Each row was made from one small tree. The marks that hang from a mark follow it in brackets, in the order of their numbers. Every link used is in the known rows. Write each row's tree.
In the rows, zero is written as 128.
Known rows:
J789[J8 J806]: [118  96 127 134 162 131 120 139 116 182 137 138 112 117 124 171 126 148
 109 123 106 145 135 141 126 134 126 119 116 122 110 158  99 118 138 113
 158 135 126]
J764[J806[J789 J839[J665]]]: [109 122 119 109 105 116 130  83 127 113 130 142 136 116 144 114 118 131
 103 163 119 158 116 138 159 121 170 113 115 136 101 138 112 132 168 141
 119 106 138]
J8[J665 J789[J806[J764 J839]]]: [104  93 127 125 101 144 110 108 128 187 185 126  94 137 109 178 151 131
 122 129  83 139 110 110 147 119 186 152 115 128 116 134  88 127 149 143
 169 139 149]
J456[J877[J789[J8[J665] J806]]]: [115  94 128 132 159 132 110 145 120 178 196 135 141 102 131 171 123 133
 114 122 114 146 129 124 120 139 132 156 111 140 102 140  87 127 136 117
 155 115 132]
J8[J665[J839] J789]: [113  81 128 141 126 122 104 129 135 138 143 130 115 148 111 143 155 131
 127 141 109 150 109 109 120 129 129 157 117 139 105 127  90 116 120 140
 199 132 122]
J806[J789[J8]]: [126 113 125 142 147 111 126 116 124 151 137 140 136 128 131 140 131 131
 112 128 118 150 118 133 129 131 117 101 116 120 101 143  99 125 162 129
 131 126 114]
J839[J665 J806[J764 J789[J8]]]: [105 132 130 128 114 110 140 102 120 224 166 126 151 118 137 154  88 133
 105 161  84 148 122 122 152 127 140 102 110 131  98 126 109 131 182 144
  82 105 149]
J8[J665[J839[J535]]]: [115  96 129 137 124 123 108 124 138 121 107 143 127 144 126 130 144 131
 115 154 119 156 128 122 118 123 102 145 118 138 106 138  97 123 110 133
 194 117 118]
J8[J789[J806]]: [114  96 124 139 146 133 109 141 120 148 146 130  98 128 121 152 153 138
 114 144 119 147 129 134 122 135 146 100 118 124 110 140  96 113 132 133
 174 150 125]
J665[J8 J839[J535 J806[J764]]]: [100 137 132 134 110 110 132 125 134 194  79 143 123 152 111 158  66 144
 103 178 111 156 121 136 163 104 113 123 118 150 105 129 126 136 134 130
 141 106 116]
J576[J535[J839]]: [132 137 128 134 175 141 109 131  93  69  91 143 138 118 115 123 151 135
 114 181 140 148 119 147 113 130  95 117 121 144 108 153 101 106 154 126
 192 154 107]
J535[J576[J80[J918] J764]]: [121 128 127 138 172 141 130 103 128 137 147 136 148 143 141 144 115 145
 104 174 136 144 111 135 120 127  59 111 119 122 120 143 116 116 129 116
 153 138 115]
J8[J789]: [123  99 129 146 135 122 106 137 124 114 143 132 116 132 123 125 157 128
 116 154 126 148 124 138 120 137  92  95 119 128 111 130  91 112 136 139
 165 147 118]
J535[J576[J764[J806[J839]]]]: [107 102 123 118 139 130 137 111 120 170 144 144 117 123 135 140 114 156
 103 155 127 153 111 131 157 107 102 147 120 128 117 147 109 120 139 123
 139 122 147]
J8[J665[J839[J535]] J789]: [107  91 127 135 115 121 106 127 147 132 143 132 114 155 121 134 167 123
 123 148 110 154 121 104 116 129 126 139 118 135 106 123  88 117 106 142
 207 122 124]
J789[J8 J806[J839[J535[J576]]]]: [105 113 127 130 137 136 134 123 129 211 171 147 101 136 128 171 127 140
 107 124  95 152 134 115 143 118 166 122 117 115 119 158  95 126 123 105
 151 119 152]
J576[J80 J535[J839] J764[J806]]: [116 154 126  95 188 147 124 100  84  63  80 134 151 118 135 146 126 146
 106 189 133 144  96 161 126 123  91 137 122 141 105 149 127 101 142 133
 191 141 105]
J535[J576 J839[J806]]: [119 128 130 151 165 129 133 149 102 177 138 136 128 121 129 138  93 147
 111 173 130 150 123 132 127 118 114 120 117 140 117 165 104 108 134 124
 166 152 137]
J806[J764[J576[J80]] J789]: [126 137 127 112 137 127 123  83 109  90 112 139 159 156 130 151 121 132
 106 158 111 144  94 157 144 125  53  91 120 133 102 128 120 135 182 141
 116 126  99]
J877[J789]: [132 108 127 154 160 130 119 131 103  96 127 141 149 118 141 138 134 131
 107 163 150 158 122 147 121 139 100 126 116 138 107 140 101 118 154 130
 129 140 114]
J764[J806[J839]]: [114 109 124 118 114 126 120 106 113 104 119 147 121 118 128 117 114 137
 104 153 131 154 122 159 153 120 122 129 118 136 116 148 108 126 150 128
 139 128 130]
J918[J576[J80]]: [142 127 131 156 122 141  94 110 112  58 112 147 137 145 128 109  99 126
 108 174 132 142 134 140 110 133  45  88 119 127 110 148 107 112 119 136
 156 154  94]
J806[J839]: [124 116 131 145 119 131 114 113 110 105 124 147 120 125 119 132 144 129
 107 152 125 150 121 146 141 126 121 115 120 133 114 150 102 127 149 121
 135 139 122]
J456[J877[J789[J806]]]: [121 107 124 140 163 133 110 148 108 140 159 142 140 103 131 150 120 136
 105 150 138 152 131 147 122 138 120 124 114 143 103 144  98 128 142 119
 136 126 117]
J665[J8 J839]: [121 114 129 141 145 110 115 131 131 137  60 149 126 146 104 151  99 152
 110 163 131 154 108 141 148 115  99 134 120 153  98 141 122 128 129 120
 171 121  94]
J764[J576[J80 J535] J806]: [120 130 126  88 159 139 111  94  88   4  87 143 152 130 134 113 129 142
 103 183 136 146 113 172 131 135  51 114 124 146 107 125 126 111 144 132
 179 127 105]
J456[J877[J789[J8]]]: [125 108 130 143 162 119 113 144 116 151 178 141 159 107 130 144 119 125
 108 136 127 150 126 141 122 142  69 129 113 142 104 136  88 128 146 113
 123 116 117]
J839[J535[J576] J665[J8]]: [116 129 129 132 122 110 119 126 160 151 111 145 136 131 142 121 122 140
 100 197 117 155 144 122 137 121  80  77 117 144 100 125 106 119 107 136
 171 104 137]
J764[J576 J806[J839]]: [108 102 124  91 123 129 121 108 112  72 118 146 128 122 133 123 140 137
 102 154 134 151 121 163 159 120  85 127 123 142 113 141 112 128 163 120
 137 118 125]
J789[J8 J806[J764 J839[J535]]]: [103 119 128 118 120 140 134 108 125 217 160 142 108 140 119 186 120 134
 104 122  80 148 127 129 157 116 139 124 115 116 120 153  98 138 153 113
 121 118 144]
J877[J789[J8[J665] J806]]: [117  89 126 138 165 138 122 133 112 175 168 132 130 112 140 189 133 139
 115 121 117 150 126 118 121 140 169 169 111 131 106 145  95 118 144 124
 157 129 135]
J80[J576[J535 J764[J806]] J918]: [105 109 122 108 158 149 131 108 127  75 149 128 138 121 127 122 156 138
 106 178 135 147 133 150 134 126  81 132 120 123 118 131 116 128 172 124
 165 116 112]
J665[J839]: [124 101 128 146 151 122 116 130 114 124  86 148 129 145 113 134 122 146
 110 156 130 158 116 142 130 126  84 134 120 140 106 150 108 123 134 120
 155 128 104]
J80[J918[J576[J535 J764]]]: [122 120 122 136 142 154 109 106 129  92 146 143 136 130 124 101 140 125
 107 185 159 143 143 121 112 127  64 106 120 122 117 140 100 115 163 118
 149 147 103]
J576[J80[J918] J535[J839]]: [133 166 127 131 188 154 113  96 100  31 106 138 164 137 123 123 127 123
 112 194 146 143 112 151 101 139  92 102 119 139 117 152 115 109 153 116
 194 158  87]
J535[J576 J839[J665[J8]]]: [125 134 129 133 162 119 123 138 138 161 105 140 144 125 129 145 106 150
 109 192 121 150 118 125 137 117  86 109 116 155 100 154 107 112 129 127
 183 127 128]

Which tree is each row?
[116 100 127 126 151 134 126 126 114 221 145 136 117 131 116 187 105 151
 108 122  88 143 124 141 144 124  98 128 115 122 114 154 101 128 161 120
 131 130 133]
J789[J8 J806[J764]]
[119 116 127  92 148 129 114 105 104  32  94 140 151 130 144 122 119 142
 100 169 134 147 117 179 136 133  34 105 123 142 108 136 124 116 137 132
 163 126 104]
J764[J576[J80] J806]
[110 143 121  99 172 150 124  79 106  63 114 134 155 123 139 124 123 139
 101 189 147 144 111 157 124 131  88 124 121 129 115 129 128 112 153 125
 166 132 104]
J576[J80[J918] J535 J764[J806]]
[103 131 126 144 126 110 137 120 121 152 106 142 126 146 132 129 107 130
 106 165 127 165 127 126 134 119 163 108 118 131 102 138 116 130 135 131
 137 112 117]
J665[J839[J535 J806[J789]]]
[126 168 136 138 173 146 116 115  69  62  96 134 150 122 121 135 109 133
 110 192 128 142 111 153 111 135 128 109 120 145 109 148 123 102 138 131
 184 158 105]
J576[J80 J535[J839[J806]]]
[115 123 127 108 155 131 122 103 107  93  96 134 142 120 146 145 114 148
 100 170 129 145 109 168 135 126  66 120 121 129 106 140 128 112 128 137
 152 129 110]
J576[J80 J764[J806]]
[104 136 131 126  89 115 114 111 155 127 133 139 120 131 130 132 160 114
 106 181 106 152 131 119 151 125 150  82 117 140 102 117 102 127 126 134
 154 109 134]
J806[J839[J535 J665[J8[J789]]]]
[115 136 123 143 113 122 134  97 136 136 150 152 120 148 136 119 137 122
 108 151 123 161 118 114 144 112 163  94 118 119 111 141  99 133 144 128
 133 119 136]
J806[J789 J839[J535[J576]]]
[114 135 133 135 148 124 123 141 107 143 121 128 145 100 139 136 122 132
 105 193 122 148 136 142 123 132 122 101 116 148 102 155 108 111 147 133
 150 137 131]
J535[J839[J665 J806]]
[111 118 126 129 139 135 114 128 114 148 179 142 145  99 134 155 132 127
 103 158 120 153 128 134 137 137 162 127 112 148 100 139  99 134 147 115
 114 110 135]
J456[J877[J789[J806[J839[J665]]]]]
[132 152 131 131 163 159 105 107  93  60 101 142 143 134 124 132 128 130
 111 193 136 137 115 128 110 124  60 114 122 132 103 155 113 101 134 128
 179 157  92]
J918[J576[J80 J535[J839] J764]]
[127 125 133 113 140 136 114 101 103  83 105 140 156 149 124 151 122 137
 103 165 110 140 106 169 140 129   6  99 122 140 111 133 117 127 160 132
 131 134 103]
J806[J764[J576[J80]]]
[104 141 128 101 126 135 130  87 116  92 108 139 135 128 149 145 128 133
  97 166 122 149 112 159 147 118 103 116 121 125 111 139 126 122 124 129
 145 117 120]
J576[J80 J764[J806[J839[J535]]]]
[118 141 127 145 154 120 131 134 102 139 117 132 132 114 133 139 113 130
 111 166 137 150 120 143 127 122 160 100 117 137 103 160 110 117 164 133
 146 147 115]
J535[J839[J806[J789]]]
[122 135 121 131 162 158 114 113 125  93 136 140 140 128 125 111 143 123
 111 190 161 143 137 120 110 123  67 112 120 127 116 155  99 112 169 113
 164 155  98]
J80[J918[J576[J535[J839] J764]]]
[110 113 128 127 130 116 108 133 145 157 121 130 116 118 126 156 140 142
 109 177 106 146 131 128 139 133 150  90 116 144  94 123 109 115 130 140
 174 123 128]
J839[J665[J8[J789[J806]]]]
[113 116 126 135 145 142 127 115 104 139 149 140 135 110 142 170 138 133
 104 163 125 158 123 129 140 137 197 137 113 139 104 146 108 126 156 122
 114 125 138]
J877[J789[J806[J839[J665]]]]
[109 137 138 111 119 128 124 103 101 129 132 127 162 125 139 150 105 136
  98 197  95 140 121 154 144 134  66  92 117 148 102 121 125 124 159 142
 104 116 133]
J839[J665 J806[J764[J576[J80]]]]
[122 108 126 130 122 118 125  96 133 191 159 133 140 139 123 159 115 130
 118 120  87 143 104 119 142 119 109 138 112 125 104 133  92 134 178 144
 132 119 130]
J806[J764 J789[J8[J665]]]
[105 122 130 118 129 115 142 112 108 189 157 130 140 130 129 159 105 134
 106 140 100 144 115 137 156 121 102 110 117 129 105 130 111 134 192 131
  91 116 130]
J839[J806[J764[J576] J789[J8]]]
[110 120 127 150 137 112 133 121 107 161 109 141 128 138 121 138  96 141
 110 158 128 159 112 130 138 121 168 129 117 137 100 143 120 128 151 129
 129 123 114]
J665[J839[J806[J789]]]
[127 124 128 136 165 127 123 137 125 150 127 140 148 121 137 131 124 145
 110 187 119 153 123 125 120 125  77 110 116 145 106 161  97 108 133 128
 170 133 135]
J535[J576 J839[J665]]
[111  95 128 103 157 136 126 128 113 193 143 136 124 133 119 191 125 150
 106 124  91 141 124 146 149 125  68 125 118 127 111 150 104 130 167 114
 130 122 128]
J789[J8 J806[J764[J576]]]
[109 121 133 148 133 108 124 137 118 170  75 142 119 134 107 155  74 153
 108 170 128 153 116 139 153 114 142 136 119 154  99 137 129 127 130 122
 156 120 109]
J665[J8 J839[J806]]
[106 120 125 127 122 139 126 115 133 172 151 146 110 128 139 149 141 139
 101 167 103 157 141 117 141 122 175 104 117 128 111 149 102 125 120 121
 149 116 156]
J789[J806[J839[J535[J576] J665]]]
[109 116 127 119 113 143 123 101 115 184 139 140 119 125 120 173 122 143
 103 159  88 148 122 136 159 120 153 122 115 134 110 149 109 135 167 129
 113 123 145]
J789[J806[J764 J839[J665]]]
[110 122 118 104 158 130 129  98 105 105 102 139 131 110 135 123 144 147
 106 171 141 152 109 143 140 119 132 130 121 129  99 128 117 114 170 142
 153 121 121]
J576[J535 J764[J806[J789]]]
[115 157 133 126 155 127 117 130 103 116  91 133 142 103 121 134 121 139
 109 210 126 145 126 136 133 127 149 108 118 160  95 137 117 108 150 134
 179 133 124]
J576[J535[J839[J665[J8] J806]]]
[120 149 128 124 177 154 118  88 107  61 118 134 157 130 130 134 151 133
 105 189 143 140 111 146 112 138  84 111 122 127 113 131 122 112 152 118
 163 142  96]
J576[J80[J918] J535 J764]
[120 131 129  94 156 141 116 110 101  95 106 138 162 129 119 141 155 136
 107 193 109 144 113 147 139 125  32 114 121 154 102 135 106 120 186 132
 144 127 119]
J806[J764[J576[J535[J839[J665]]]]]
[119 124 127 140 125 118 132  97 122 152 154 144 126 130 124 147 137 123
 113 119 108 149 107 123 149 124 167 116 116 120 105 147  99 135 171 118
 113 122 125]
J806[J789[J8] J839]
[114 114 126 128 121 147 122 106 106 179 134 143 107 134 110 174 117 144
 106 141 101 146 115 144 159 115 148 128 117 128 118 157 108 136 166 123
 123 139 134]
J789[J806[J764 J839]]
[112 100 124 131 134 136 115 129 118 179 153 129 104 139 114 166 136 141
 114 145 101 145 120 135 137 127 123 109 117 125 115 137  96 121 153 140
 151 146 130]
J8[J789[J806[J764]]]
[114 109 127 139 159 141 134 123 100 174 167 140 125 116 133 191 129 135
 109 122 119 155 118 126 142 134 191 155 113 128 112 154 101 126 159 106
 114 127 134]
J877[J789[J8 J806[J839]]]
[108 136 125 151 123 113 140 123 126 173 151 140 123 135 148 113 103 132
 104 170 129 160 139 119 130 118 152  78 117 121 110 134 106 122 132 140
 138 123 143]
J839[J535[J576] J806[J789]]
[112 108 125 131 133 109 126 110 145 163 137 140 132 147 132 145 138 124
 118 123 105 156 117 105 126 123 143 136 115 125  98 136  95 129 138 132
 167 103 120]
J806[J789[J8[J665[J839[J535]]]]]
[ 95 126 133 130 125 120 139 132 133 204 156 131 133 112 159 130 130 139
  95 202 113 155 150 116 132 123 111  91 117 128 104 127 109 113 112 137
 131 106 164]
J839[J535[J576[J764]] J665 J806]
